What can hang from each mark:
velof: pipep
tole: pipep valud
valud: tole
pipep: mifam tole velof
satiroz: mifam
mifam: firu pipep satiroz tole

Each row was made from one small tree. The marks that hang from a mark follow it in brackets, in alphabetical order. Every link used is in the known rows. Write each row's tree.
Known rows:
mifam(firu pipep(velof) satiroz tole): [ 0.53 -2.98  0.37  2.34  5.64 -3.99 -2.77 -4.16 -1.35 -2.54 -1.74  5.11
  2.72 -1.06 -3.47  4.79  0.00 -3.20  1.88  0.71  3.36 -1.25  0.74  3.57
 -0.10 -0.60  3.96  2.99  3.39  1.22 -0.74 -2.83  3.21]
velof(pipep(mifam(firu satiroz) tole)): [-0.33 -2.22  4.97 -2.04  4.91  0.40 -4.80  1.17  0.13 -2.46 -3.50  1.02
 -0.64 -0.71 -3.76  5.29  0.71  0.34  1.48  3.12  2.06 -6.53 -1.05  3.54
  1.15  2.30  1.31  2.89  1.74 -4.37  0.02  0.16 -1.72]
satiroz(mifam(tole)): [-0.32 -1.78 -0.47 -0.97  4.28 -0.22 -3.02  0.61  1.13 -0.46 -2.41  0.06
  1.35  0.55 -2.52  3.53 -0.53 -2.81  0.77  1.98 -0.42 -3.26 -0.82  2.99
  0.05  1.07  4.52  1.85  3.08  0.90 -2.48 -1.99  0.83]
velof(pipep(mifam)): [ 0.48 -0.81  4.01 -1.78  4.09  1.64 -3.86  2.95  1.04 -2.23 -3.99 -0.89
 -1.28  0.14 -1.74  4.27 -0.92 -1.26  0.14  3.10  1.80 -4.42 -0.15  2.24
  0.05  1.72  2.37  2.07  2.41 -1.83 -1.17 -1.13 -1.13]
pipep(mifam(satiroz) velof): [ 1.78 -1.84  2.37 -0.35  4.99  0.48 -4.30 -0.60  0.65 -2.59 -2.15  0.93
  0.55  0.60  0.49  4.43 -0.25 -1.07  3.33  3.84 -0.36 -2.84  0.34  1.61
  0.00  1.32  1.91  3.89  1.12  0.08 -1.76  0.43 -1.87]
velof(pipep(mifam(firu satiroz))): [ 0.22 -0.94  4.61 -1.18  3.99  0.82 -4.15  0.91  0.38 -2.62 -2.68  0.50
 -0.49 -0.28 -3.79  4.87 -0.13 -0.62 -0.26  1.83  2.19 -4.97  0.06  2.35
  0.81  1.83  2.48  1.65  2.38 -2.60 -0.55 -1.04 -0.78]
pipep(mifam tole(valud) velof): [ 0.04 -2.51  2.20 -2.78  5.49 -0.75 -4.01 -0.31  0.50 -3.25 -5.99  0.96
  1.25  0.95  0.89  3.95  0.85 -0.21  4.21  7.80 -0.51 -5.02 -1.78  2.00
 -0.42  2.58  0.42  1.65  0.67 -2.45 -2.26  1.78 -3.22]
mifam(satiroz tole(pipep(velof) valud)): [-0.16 -0.89  2.15  0.40  3.96 -0.70 -2.25 -1.29  2.10 -2.03 -2.54  2.87
  3.32  0.44  0.91  4.46 -0.85 -5.44  1.19  1.13  1.72 -2.84 -0.74  1.81
  0.78 -1.91  4.20  3.25  1.29  0.77 -1.60 -1.63  1.07]
satiroz(mifam(firu pipep(tole velof))): [-0.09 -4.03  0.85 -0.52  5.61 -3.55 -5.13 -2.14  0.48 -2.50 -3.71  2.66
  2.17  0.36 -3.45  1.71  0.45 -0.31  1.67  4.41  1.31 -3.54 -0.59  4.56
  0.03  2.03  2.07 -0.22  3.24 -2.03 -3.29 -0.65  0.08]
valud(tole(pipep(mifam(firu) velof))): [-0.47 -1.70  2.22  0.55  4.04 -0.65 -1.36 -0.29  3.53 -1.94 -0.96  1.14
  2.57  2.60 -1.48  3.67  0.34 -2.79  0.84  3.55  2.64 -4.58  0.04  4.24
  0.93  0.14  3.04  3.54  1.13 -1.06 -3.32 -0.14  0.22]
mifam(pipep): [-0.11 -1.55  2.35 -0.19  5.52 -1.97 -4.08  0.62  0.11 -2.13 -2.61  2.10
 -0.48 -0.77 -1.52  2.66 -1.36 -3.08  1.17  3.46  2.42 -1.40  1.42  3.29
 -0.40 -0.68  3.22  1.32  2.70  1.05 -2.03 -2.63  2.14]
velof(pipep): [ 0.28 -0.66  2.77 -1.45  4.11  1.88 -3.96  2.81  1.48 -2.26 -2.95 -0.08
 -0.73 -0.11  0.05  3.11 -1.05 -1.28 -0.42  1.72  2.15 -3.33  0.04  2.23
  0.20 -0.32  2.60  2.05  1.90 -0.98 -0.50 -1.83 -0.36]
velof(pipep(mifam(satiroz tole))): [ 0.39 -1.05  3.80 -1.00  4.43  1.36 -3.37  2.14  0.77 -1.45 -3.52  0.20
 -0.70 -0.35 -2.14  6.22 -1.07 -2.06  0.78  1.24  2.04 -4.52 -0.40  2.41
  0.22  1.03  3.47  4.37  2.73 -1.18 -0.21 -1.58 -0.53]
valud(tole(pipep)): [-1.26 -0.85  2.54 -0.21  3.97  0.29 -1.55  1.72  4.27 -1.06  0.01  1.02
  1.57  2.09 -0.48  3.31 -0.38 -3.76  0.27  2.29  2.61 -4.13  0.44  4.35
  1.26 -2.18  3.82  4.05  0.57  0.06 -2.61 -1.38  1.37]
satiroz(mifam(pipep)): [-0.11 -2.29  1.81 -0.89  5.03 -1.89 -5.30  0.42  1.48 -1.14 -3.41  1.17
  0.49  0.16 -2.77  2.05 -1.33 -2.32  0.38  3.16  1.01 -2.55  0.30  3.65
 -0.44  0.87  3.72 -0.02  3.27  0.13 -3.62 -2.10  0.74]
velof(pipep(mifam(tole))): [ 0.27 -1.02  2.85 -1.25  4.28  1.18 -2.74  2.77  0.51 -1.59 -4.17 -0.72
 -0.80 -0.01 -2.25  5.39 -0.97 -2.13  0.33  2.32  2.09 -4.38 -0.66  2.50
 -0.18  1.82  3.27  3.28  3.15 -1.02 -0.65 -1.71 -0.36]
mifam(satiroz tole(pipep valud)): [-1.11 -0.22  3.04 -0.26  3.79 -0.65 -2.37 -0.45  1.88 -1.46 -2.06  2.45
  2.37  0.04 -0.79  4.94 -1.04 -6.08  0.41  0.84  1.81 -3.52 -0.51  2.19
  1.30 -1.82  4.60  2.68  1.35  0.58 -1.33 -2.10  2.02]
tole(pipep(mifam(firu satiroz) velof) valud): [-0.32 -0.86  4.44 -0.36  3.24 -1.24 -3.37 -2.24  2.09 -4.05 -3.98  2.13
  3.11  1.49 -1.31  3.01 -0.04 -3.89  0.16  4.44  1.71 -4.34 -0.75  1.56
  1.15  1.13  2.24 -1.08  1.36 -2.05 -3.51  0.30 -0.41]

Write each row's tree:
[-0.71 -0.50  1.70 -1.77  4.33 -0.27 -2.02  0.56 -0.24 -1.79 -4.31 -0.08
  0.35  0.29 -2.68  5.51 -0.32 -3.46  1.35  4.69  0.26 -3.89 -0.66  1.67
 -0.28  2.28  3.65  1.16  2.47  0.44 -1.99 -1.32  0.43] -> pipep(mifam(tole(valud)))
[-0.95 -1.65  5.25 -3.10  4.60  0.11 -4.86  0.40  0.72 -2.90 -5.08  1.30
  0.10 -0.33 -3.43  5.25  0.71  0.02  0.88  3.96  2.05 -6.86 -1.47  2.57
  1.11  2.04  1.32  0.91  1.51 -4.84 -0.37  0.19 -2.03] -> velof(pipep(mifam(firu satiroz) tole(valud)))
[ 0.97 -3.31  1.76 -1.54  5.77 -0.31 -3.89  0.62  0.13 -2.69 -3.86  0.48
  0.36  0.54  0.75  3.97  0.85 -0.04  5.04  6.79 -0.42 -4.54 -1.29  3.10
 -0.20  2.67  0.47  4.19  0.86 -1.94 -1.59  1.62 -2.73] -> pipep(mifam tole velof)
[-0.54 -2.83 -0.53 -0.16  4.77 -4.03 -3.34 -3.20  0.33 -2.31 -4.96  2.81
  3.51  0.62 -4.08  2.79 -0.11 -2.60  0.00  3.22  1.80 -2.61 -0.70  2.98
 -0.63  1.74  4.15 -1.87  4.38 -0.11 -3.63 -2.26  1.57] -> satiroz(mifam(firu pipep(velof) tole(valud)))
[-1.19 -2.22  3.14 -2.06  6.04 -2.67 -4.63  0.22  0.35 -2.34 -5.10  2.94
  0.08 -0.77 -1.07  2.92 -0.49 -2.34  2.19  5.50  2.24 -3.22 -0.08  3.49
 -0.10 -0.37  1.97  0.45  1.86 -1.09 -1.84 -1.51  0.94] -> mifam(pipep(tole(valud)))
[-0.60 -2.22 -0.68  0.88  5.13 -4.61 -1.76 -4.07 -1.27 -3.48 -4.77  4.08
  3.36 -0.21 -3.04  3.51  0.15 -3.49  0.46  3.39  3.52 -1.42 -0.18  2.37
 -0.77  0.58  3.76 -1.08  4.00  0.88 -2.09 -2.97  3.16] -> mifam(firu pipep(velof) tole(valud))
[-1.00 -2.00  0.04 -0.15  3.29 -2.11 -2.38 -2.20  1.63 -2.33 -3.61  1.46
  4.14  1.46 -3.45  2.38  0.08 -3.56 -0.89  2.77  1.02 -3.88 -1.61  2.76
  0.55  1.81  4.08 -1.58  3.40 -0.73 -3.74 -1.45  1.26] -> satiroz(mifam(firu tole(pipep(velof) valud)))
[ 0.64 -3.60  1.57 -0.17  6.46 -2.60 -4.57 -0.14  0.09 -2.60 -3.94  3.06
  0.51 -0.49  0.98  2.48 -0.39 -1.38  3.82  5.06  2.24 -2.16  0.05  3.99
 -0.57 -0.38  1.31  3.20  1.87 -0.46 -1.76 -0.87  0.18] -> mifam(pipep(tole velof))
[-0.44 -1.21  2.09 -0.02  4.37 -0.83 -2.42 -1.52 -1.39 -1.94 -1.20  1.34
  0.64 -0.44 -5.58  6.38  0.69 -2.69  1.60  2.38  0.85 -4.22  0.03  2.68
  0.92  2.48  3.83  2.67  2.57 -0.15 -0.81 -1.23  1.27] -> pipep(mifam(firu satiroz tole))
[-0.70 -3.67  1.13 -1.31  5.37 -3.92 -4.99 -2.63  0.72 -2.72 -5.10  2.98
  2.69  0.60 -3.44  1.69  0.57 -0.68  1.26  5.01  1.35 -3.86 -0.91  3.76
 -0.13  1.94  2.24 -1.98  3.21 -2.40 -3.63 -0.52 -0.25] -> satiroz(mifam(firu pipep(tole(valud) velof)))
[-0.10 -2.39  0.61 -2.48  5.34 -0.52 -3.86 -0.54  1.09 -3.35 -4.56  1.99
  2.03  0.77  2.83  2.54  0.83 -0.32  3.44  6.13 -0.19 -3.61 -1.30  1.98
 -0.18 -0.06  0.69  1.52  0.09 -1.63 -1.52  0.87 -2.08] -> pipep(tole(valud) velof)
[ 1.13 -2.22  0.82  0.88  4.76 -1.30 -2.28 -2.72 -1.13 -2.77 -1.71  1.82
  2.09  0.27 -2.86  5.74  0.88 -1.71  2.66  2.60  0.74 -3.15 -0.27  2.17
  0.15  2.32  2.97  3.44  2.35  0.21 -1.23 -0.38  0.12] -> pipep(mifam(firu satiroz tole) velof)
[-0.87 -1.93 -0.87 -0.43  3.96 -1.41 -2.59 -1.15  0.03 -1.50 -1.69  0.69
  2.13  0.41 -5.18  3.30  0.50 -2.16 -0.16  1.86  0.29 -3.70 -0.79  3.35
  0.42  2.37  4.48 -0.11  3.44  0.05 -2.41 -1.95  1.66] -> satiroz(mifam(firu tole))
[-0.29 -1.61  3.03  0.67  4.17 -0.53 -2.08 -0.72  3.66 -1.75 -0.42  1.93
  2.62  2.41 -1.47  4.28  0.47 -2.80  1.19  2.65  2.55 -4.66  0.21  4.15
  1.28 -0.47  3.10  4.32  0.83 -1.20 -2.74 -0.15  0.10] -> valud(tole(pipep(mifam(firu satiroz) velof)))
[ 0.75 -2.95  0.96 -0.35  5.35 -2.06 -5.07 -0.28  1.63 -1.74 -3.87  1.55
  1.25  0.76 -1.12  1.65 -1.23 -1.75  1.39  3.57  1.02 -1.83  0.27  3.30
 -0.88  0.77  3.11  0.54  3.25  0.23 -3.81 -1.51 -0.09] -> satiroz(mifam(pipep(velof)))
[ 0.34 -3.88  2.55  0.59  6.34 -3.73 -5.06 -3.43 -0.80 -3.38 -1.96  5.13
  1.88 -1.08 -2.52  3.53  0.84 -0.59  3.23  3.23  2.79 -2.89  0.46  4.22
  0.67 -0.28  1.42  2.40  1.81 -1.79 -0.98 -0.69  0.95] -> mifam(firu pipep(tole velof) satiroz)
[ 0.74 -1.35  0.30 -0.71  4.56 -0.49 -1.96 -0.72  0.03 -2.54 -4.80  0.40
  1.73  1.15  0.14  4.78 -0.21 -2.69  2.46  5.11  0.09 -2.86 -0.92  1.13
 -0.82  2.20  2.82  1.88  2.36  0.80 -2.21 -0.43 -0.87] -> pipep(mifam(tole(valud)) velof)
[-0.26 -0.50  3.17 -1.94  4.00  0.89 -2.78  2.19  0.89 -1.86 -5.44 -0.41
 -0.22  0.18 -2.06  5.34 -0.79 -2.52 -0.15  3.01  2.05 -4.64 -1.03  1.72
 -0.34  1.69  3.21  1.66  2.95 -1.31 -1.12 -1.65 -0.62] -> velof(pipep(mifam(tole(valud))))
[-0.39 -0.98  3.51 -0.46  3.00 -1.30 -2.55 -1.74  1.73 -4.21 -4.66  1.13
  3.05  1.75 -1.29  2.20 -0.31 -3.77 -0.17  5.56  1.85 -4.20 -0.99  1.69
  0.61  1.96  2.03 -2.13  1.73 -1.79 -4.18  0.02 -0.25] -> tole(pipep(mifam(firu) velof) valud)
[-0.71 -3.19  1.42 -0.62  5.76 -4.31 -4.09 -3.22 -0.87 -4.21 -4.74  4.23
  2.38 -0.31 -2.22  2.21  0.88 -1.01  1.95  5.61  2.78 -3.05 -0.25  3.42
 -0.22  0.83  1.25 -1.11  2.35 -1.89 -2.05 -0.88  1.00] -> mifam(firu pipep(tole(valud) velof))
[ 0.38 -2.57  3.28 -2.62  5.66 -0.71 -4.88 -1.09  0.71 -2.93 -5.16  1.98
  1.44  0.60  0.86  4.96  0.86 -0.22  4.74  6.34 -0.63 -5.15 -1.42  1.85
  0.18  1.67  0.56  2.92  0.17 -2.76 -1.60  1.89 -3.62] -> pipep(mifam(satiroz) tole(valud) velof)
[-0.87 -1.30  1.97  1.77  3.57 -1.36 -1.65 -2.09  0.13 -2.22  0.76  2.93
  2.68 -0.55 -4.43  4.77  0.17 -4.92  0.15 -0.34  2.54 -3.60 -0.14  3.58
  2.00 -0.35  4.45  2.92  2.20  0.12 -0.83 -2.40  3.58] -> mifam(firu satiroz tole(pipep))
[ 0.78 -2.60  2.12  1.52  5.48 -3.29 -4.53 -3.81 -0.50 -3.50 -1.10  4.70
  1.88 -0.79 -2.72  3.10 -0.05 -1.63  1.48  1.85  3.00 -1.35  1.43  3.10
  0.22 -0.68  2.79  1.15  2.35  0.00 -1.50 -1.75  1.85] -> mifam(firu pipep(velof) satiroz)
[ 0.41 -1.64  0.21  1.46  3.97 -0.30 -1.05  0.57  1.23 -1.93 -1.60  1.14
  2.27  0.70  0.77  3.41 -0.95 -5.08  1.29  1.87  1.91 -2.04 -0.61  3.12
  0.41 -0.42  3.82  4.20  2.36  1.58 -1.71 -2.01  1.87] -> mifam(tole(pipep(velof)))
[-0.27 -2.12  0.85  1.03  5.36 -4.45 -2.90 -4.97 -0.82 -3.13 -3.65  5.38
  3.60 -0.79 -3.18  4.81  0.21 -3.57  1.02  1.67  3.30 -1.70  0.35  2.28
 -0.15 -0.70  3.92  0.45  3.23  0.69 -1.30 -2.61  2.77] -> mifam(firu pipep(velof) satiroz tole(valud))
[-0.49 -1.84  3.22  0.66  5.29 -3.11 -4.71 -2.81 -0.77 -2.83 -0.82  4.24
  0.67 -1.41 -5.00  3.66 -0.03 -2.26  0.67  1.50  3.16 -2.20  1.72  3.50
  0.81 -0.61  3.25  0.46  2.53 -0.18 -1.22 -2.37  2.83] -> mifam(firu pipep satiroz)
[ 1.29 -1.95  1.95  0.24  4.49 -0.66 -3.71 -2.52 -0.45 -3.55 -1.45  1.68
  1.44  0.50 -2.23  4.35  0.85 -0.63  2.31  3.66  0.34 -3.25  0.29  1.94
  0.28  2.30  1.79  1.85  1.60 -0.68 -1.79  0.44 -0.98] -> pipep(mifam(firu satiroz) velof)
[ 1.46 -2.13 -0.09  0.25  4.86 -0.19 -1.82  0.00 -0.35 -2.21 -3.33  0.00
  1.03  0.85 -0.09  4.87 -0.16 -2.33  3.05  4.28  0.28 -2.47 -0.44  2.10
 -0.72  2.37  2.86  4.02  2.47  1.29 -1.97 -0.58 -0.50] -> pipep(mifam(tole) velof)
[-0.69 -1.07  0.43  0.68  4.25 -1.11 -2.03 -2.57 -1.15 -2.13  0.59  2.78
  1.84 -0.90 -4.47  5.46  0.83 -2.89  0.89  0.12  1.43 -3.00  0.27  2.75
  1.28 -0.10  4.25  2.73  2.15  0.77  0.19 -2.28  2.91] -> mifam(firu satiroz tole)
[-0.06 -2.10  4.34 -2.58  5.11  1.12 -4.42  3.29  0.85 -2.04 -4.72 -0.39
 -1.38 -0.18 -1.60  4.70 -0.09 -0.30  1.85  4.31  1.64 -5.93 -1.25  3.27
  0.35  2.14  1.29  3.35  1.78 -3.55 -0.56  0.02 -2.04] -> velof(pipep(mifam tole))
[-0.23 -1.49  1.55  0.43  4.22  0.08 -1.62  0.81  4.53 -1.43 -0.33  1.46
  2.51  2.56  1.56  2.86 -0.29 -3.25  1.01  2.62  2.51 -3.38  0.34  4.03
  0.74 -2.23  3.28  4.68  0.37  0.18 -2.88 -0.79  0.49] -> valud(tole(pipep(velof)))
[-0.60 -1.21  0.91 -0.15  4.16 -1.00 -1.45 -0.75 -1.70 -2.33 -2.13  0.20
  0.46 -0.11 -5.64  5.48  0.60 -2.57  1.06  3.82  0.82 -3.95 -0.37  2.74
  0.47  3.42  3.60  1.24  3.17  0.23 -1.49 -1.51  1.76] -> pipep(mifam(firu tole))
[-0.13 -3.49  1.56 -1.77  5.86 -2.79 -5.55 -0.69  1.73 -1.85 -5.88  2.16
  1.80  0.65 -0.78  1.85 -0.45 -1.08  2.20  5.17  0.68 -3.38 -0.79  3.39
 -0.64  0.89  2.27  0.01  2.63 -1.50 -3.64 -0.52 -1.00] -> satiroz(mifam(pipep(tole(valud) velof)))
[-0.78 -1.10  1.54  1.06  3.56 -1.99 -1.76 -3.74  0.70 -3.22 -1.78  3.59
  4.46  0.24 -2.41  4.32  0.41 -4.85 -0.09  0.95  2.43 -3.36 -0.84  2.13
  1.37 -0.63  3.98  1.05  1.95 -0.33 -1.58 -1.62  2.24] -> mifam(firu satiroz tole(pipep(velof) valud))
[-1.40 -1.00  3.23 -0.10  3.77 -0.54 -1.35  0.60  3.35 -1.50 -0.58  0.84
  1.69  2.18 -3.28  4.12  0.32 -3.27  0.20  3.34  2.73 -5.25  0.15  4.54
  1.37  0.22  3.60  3.02  1.20 -1.13 -3.04 -0.79  1.14] -> valud(tole(pipep(mifam(firu))))
[ 1.19 -1.68  4.22  0.78  4.01  0.18 -3.52  0.28  2.12 -2.61 -1.88  1.00
  1.36  1.10  0.39  3.19 -1.27 -3.94  1.99  3.12  1.27 -3.50 -0.02  2.78
  1.00  0.56  2.31  3.63  1.15 -0.53 -2.97  0.10 -0.62] -> tole(pipep(mifam(satiroz) velof))
[-0.48 -1.51  5.65 -3.42  4.81  0.98 -5.18  1.94  1.47 -2.20 -5.68  0.71
 -0.55 -0.20 -1.37  5.45 -0.10 -0.54  1.60  3.98  1.49 -6.48 -1.48  2.21
  0.68  1.17  1.46  2.43  1.24 -4.21 -0.38  0.33 -2.69] -> velof(pipep(mifam(satiroz) tole(valud)))
[-0.83 -2.75  0.08  0.26  4.84 -3.63 -3.37 -1.70 -0.17 -1.32 -3.07  2.18
  1.88 -0.16 -6.09  3.24 -0.31 -2.86  0.01  2.22  2.02 -2.97 -0.24  4.30
 -0.14  1.94  4.63 -0.43  4.60  0.25 -3.05 -2.93  2.80] -> satiroz(mifam(firu pipep tole))
[-1.67 -0.06  4.73 -1.19  2.84 -1.02 -2.60 -0.70  1.59 -3.59 -4.25  0.75
  1.78  1.13 -3.60  2.77 -0.34 -4.59 -1.19  5.21  1.88 -5.03 -0.84  1.98
  1.32  2.13  2.78 -2.76  1.88 -2.08 -3.93 -0.56  0.72] -> tole(pipep(mifam(firu)) valud)
[-0.41 -3.31  2.99 -0.38  6.05 -4.19 -5.14 -4.20 -0.46 -3.75 -3.58  5.58
  2.58 -0.86 -2.33  3.46  0.98 -0.96  2.57  3.89  2.67 -3.26  0.07  3.21
  0.43 -0.52  1.49  0.34  1.62 -2.26 -1.26 -0.57  0.51] -> mifam(firu pipep(tole(valud) velof) satiroz)
[ 0.05 -1.20  3.39 -0.69  4.13  0.46 -3.12  0.58 -0.12 -2.04 -2.88  0.70
 -0.01 -0.42 -4.29  6.04 -0.14 -1.64  0.00  1.17  2.43 -4.81 -0.50  2.68
  0.64  1.88  3.33  2.89  3.03 -1.86 -0.18 -1.58  0.12] -> velof(pipep(mifam(firu satiroz tole)))
[ 0.12 -2.08  5.28 -2.41  5.29  1.23 -5.22  2.62  1.01 -1.84 -4.04  0.44
 -1.26 -0.51 -1.59  5.45 -0.02 -0.22  2.23  3.17  1.60 -6.22 -0.94  3.29
  0.63  1.45  1.39  4.54  1.40 -3.74 -0.02  0.16 -2.26] -> velof(pipep(mifam(satiroz) tole))
[-1.03 -2.78  2.40 -2.43  5.63 -2.68 -5.78  0.23  1.54 -1.40 -5.41  1.89
  1.02  0.17 -2.61  2.36 -0.57 -1.78  1.40  4.90  0.78 -4.09 -0.80  3.77
 -0.13  1.05  2.83 -0.59  2.67 -1.65 -3.35 -1.14 -0.23] -> satiroz(mifam(pipep(tole(valud))))
[ 0.01 -0.93  5.38  0.09  3.73  0.36 -3.58  1.29  1.93 -1.99 -1.42  0.53
  0.24  0.42 -1.89  3.80 -1.23 -4.42  1.10  3.01  1.38 -4.16  0.14  3.20
  1.54  0.68  2.93  3.07  1.26 -0.93 -2.66 -0.62  0.33] -> tole(pipep(mifam(satiroz)))
[ 0.83 -2.75 -0.54  1.53  5.85 -2.86 -2.21 -0.64 -0.63 -1.88 -3.53  2.88
  1.51 -0.36  0.03  3.84 -1.24 -3.89  2.43  2.55  2.83 -0.32  0.50  3.19
 -1.24 -0.62  3.83  3.77  3.60  2.49 -1.59 -2.95  2.55] -> mifam(pipep(velof) tole)
